Each row was made from one path, in order. Every step used is in the known rows, and no mark comes twice. Write each row's path.
Known rows
bofa-risun-zudalo-zagu: [  7  14 -35  -2 -23   2 -58  -6  -6  20   1 -23 -34  16  30  18   4  33
 -36 -10 -46   4  11]
kigib-zagu-risun: [ 13  43  -6  17 -20 -19 -20 -22 -39  74 -16 -19 -11   4  25  30  -3  21
  14   5 -31  15 -10]
nafu-kigib: [  4  -6 -26  11 -26 -24  18 -31 -26  69  11 -19   4  27  19  22   4  41
  -1  -7 -20  20  30]
kigib-bofa-risun-zudalo: [ -8  14 -29  20 -33 -16   2 -13   1  24   8 -33 -23   2  43   8   6  20
 -25 -20 -40   5  18]
zagu-kigib-bofa: [ 27   5 -18  31 -32 -20  32 -24 -14  15   0 -26  11  -6  47  26   9  11
  15  -5 -27   3 -10]
mobedif-zudalo: [ 13  12 -36  30 -25  -6   0 -30 -10  31 -30 -23   0  10  12  44 -13  18
  -9   0 -23  25  -2]
bofa-risun-zudalo-nafu-kigib-zagu: [  6   8 -45 -15 -26 -20 -28 -16  -4  11   2 -30 -11  27  29  20  34  38
 -28 -34 -36   2  52]
nafu-kigib-bofa: [ -2   7 -21  19 -42 -29  47 -36  -9  70  12 -29  16  19  38  17   9  30
  10  -6 -31  18  37]
bofa-kigib-zagu-risun-zudalo: [ -8  54 -30  13 -22 -27 -39 -12 -27  61   6 -28 -13  -3  29  22  15  27
 -26  15 -24   7  -3]
mobedif-zudalo-nafu: [ 20  19 -34  16 -14   4   6 -31   5  13 -55 -22   9  16  15  52   1  11
 -11 -16 -29  11  12]
bofa-risun-zudalo-mobedif: [  8  13 -36  20 -15  -9 -30  -1  -5   1  -7 -51 -26  13  28  12   4  32
 -39 -23 -44   3   8]
bofa-risun-zudalo-nafu: [  8  10 -33  -2 -10  -1 -20  -9  -3   5 -17 -22 -23  18  27  19  16  23
 -38 -39 -36  -6  19]
zudalo-zagu-kigib-bofa-risun: [ 32   9 -23  10 -47   3 -23  -7  -7  -8   5 -27  -6   6  53  44  15  17
   2 -11 -43  -7   3]
zagu-kigib-bofa-risun-zudalo: [ 26  -3 -28  24 -38 -14   2  -7  -1 -25  15 -30 -17  -6  45  15  18  18
 -17 -27 -33  -5   6]
nafu-zudalo: [  5   6  -9  13 -17 -23   2 -34 -26  68 -21 -16  -9  29  -4  27  -3  35
  -6  -3 -25  21  21]
mobedif-zudalo-nafu-kigib-bofa-risun: [ 10   8 -45  12 -49  -4  27 -30  25  -1 -22 -29  13  37  29  54  23  29
  -8 -41 -36  -2  65]
risun-bofa-kigib: [-23  11 -18  -4 -29   4 -33   2 -31  76  12 -13   5   7  32  22  17  27
 -33  21 -15   6   5]
nafu-zudalo-zagu-risun-bofa-kigib: [ -7  39   5 -15 -38  10 -67  -2 -13  91  -6   8  -2  36   3  32  22  40
 -26  19 -28  -7  31]
bofa-kigib-zagu: [-18  31 -36   6 -25 -20 -31 -20 -40  70  -2 -40   8   0  38  46  11  27
 -15  36 -22  17  -7]
risun-bofa-kigib-zagu: [-26  23 -22 -11 -32  -3 -53  -2 -33  78   7 -24  10   0  38  27  25  24
 -23  36 -22  13  -2]
bofa-kigib-zagu-risun-zudalo-mobedif: [  0  65 -34  20 -18 -22 -43  -9 -11  40  -9 -53  -3  -2  29  25  17  34
 -29  16 -39   1  -7]

Which path is each row?
[  1   4 -25   0 -39  -8  29 -23   4  31  -2 -27   9  35  44  34  27  29
  -4 -39 -38  -6  61]
zudalo-nafu-kigib-bofa-risun
[ 22  40   3   6 -23  -7 -33 -27 -18  78 -26   0 -16  35  -6  33  -1  35
   2   0 -39   7  22]
nafu-zudalo-zagu-risun
[ 17  30 -15  10 -30 -30  -5 -27 -35  81   5 -16  -1  22  17  29   8  39
  16  -5 -24  17  24]
nafu-kigib-zagu-risun
[ 42  20 -38  29 -50   4  -4 -27  20 -18 -24 -26  19   0  34  53   6   9
  13   9 -40  10  -6]
mobedif-zudalo-zagu-kigib-bofa
[  0  21 -27   6 -23  -5   8 -13  18   8 -14 -33 -14   8  45  14  24  15
 -27 -39 -44 -11  31]
kigib-bofa-risun-zudalo-nafu
[ 41  10 -41  22 -55  10 -24 -14  16 -39 -16 -26   2  10  38  64  11  13
   0 -12 -41   0   9]
mobedif-zudalo-zagu-kigib-bofa-risun
[ 10   4 -35  -3 -16 -18  17 -30   3  30  -5 -24  -1  23  18   8  22  36
 -25 -29 -29   9  44]
risun-zudalo-nafu-kigib
[ 18  42 -31  17 -25 -35 -16 -21  -7  41  -1 -44  -6  14  17   9  16  44
  -9  -9 -42  12  25]
nafu-kigib-zagu-risun-zudalo-mobedif
[ -6   0 -37  11 -45 -27  16 -21   6  34  30 -32 -13  19  38   4  20  40
 -22 -29 -34   7  52]
nafu-kigib-bofa-risun-zudalo
[ 41   6 -22   7 -28  -1 -28 -13 -24  12  -7 -15   0   7  32  38   6  24
   5   7 -33   8 -16]
zudalo-zagu-kigib
[ -1  64 -29  -1 -14 -15 -37 -15 -10  40 -18 -27  -3   1  31  31  27  24
 -30  -2 -30  -8   5]
bofa-kigib-zagu-risun-zudalo-nafu
[ 14  40 -15  11 -31 -21  44 -32  22  44  -4 -16   4  19  29   4  28  25
  -2 -37 -36  -9  48]
zagu-risun-zudalo-nafu-kigib-bofa
[ -5  25 -33   9 -39  -2 -29  -8  16  26   2 -31 -23   7  50  13  11  23
 -23 -11 -53   1  17]
kigib-bofa-risun-zudalo-zagu
[ -8  13 -17  20 -36 -11   9 -15 -16  45  -1 -30  -9  10  47  32   2  17
  -5 -13 -36   5  17]
kigib-bofa-risun
[  1  18 -33   2 -31 -25  45 -35  25  34  -5 -31  13  19  38   3  29  26
 -12 -26 -38   3  50]
risun-zudalo-nafu-kigib-bofa
[  8  16 -12  22 -10 -20  -7 -28 -15  46 -38 -41   0  32  -1  33   0  39
 -10   1 -41  14  22]
nafu-zudalo-mobedif
[  1   2 -33  11 -16 -14 -26  -7 -16  25   8 -23 -35   9  25   9   3  28
 -37 -22 -30   7  13]
bofa-risun-zudalo
[-10  32  -2   1 -31   3 -33   3 -33  87   8   1   0   9  25  22  15  29
 -24  11 -13  -5   1]
zagu-risun-bofa-kigib
[ -4  -3 -26  12 -46 -19  26 -22 -11  52  20 -29   0  28  41  25  14  36
  -5 -25 -31   9  48]
nafu-kigib-bofa-risun
[ 32   6 -29  11 -26  -6   8  -8  16 -43  -7 -29  -9   2  47  24  33  12
 -18 -43 -38 -21  15]
zagu-kigib-bofa-risun-zudalo-nafu
[ 19  45 -19  33 -11 -16  -7 -12  -5  32 -19 -33 -17   4  19   6  -1  27
 -18 -15 -40   2  -5]
zagu-risun-zudalo-mobedif
[ 29  -3 -19  22 -39 -11  10  -8 -17  -6   8 -28  -5   4  48  38  13  15
   4 -21 -30  -5   3]
zagu-kigib-bofa-risun
[ 30  45 -22  21 -33  10 -34 -23  -3  39 -37  -6  -6  18   8  52 -10  22
   0   0 -38  12  -2]
mobedif-zudalo-zagu-risun
[  6  19 -27   4  -5 -10   0 -24   2  25 -27 -22  -9   7  27   8  14  18
 -30 -19 -32   4   9]
risun-zudalo-nafu
[ -5  43  -3 -13 -38  19 -65   9 -19  83   6   3  -1  15  33  29  17  31
 -21  20 -28 -10   4]
zudalo-zagu-risun-bofa-kigib
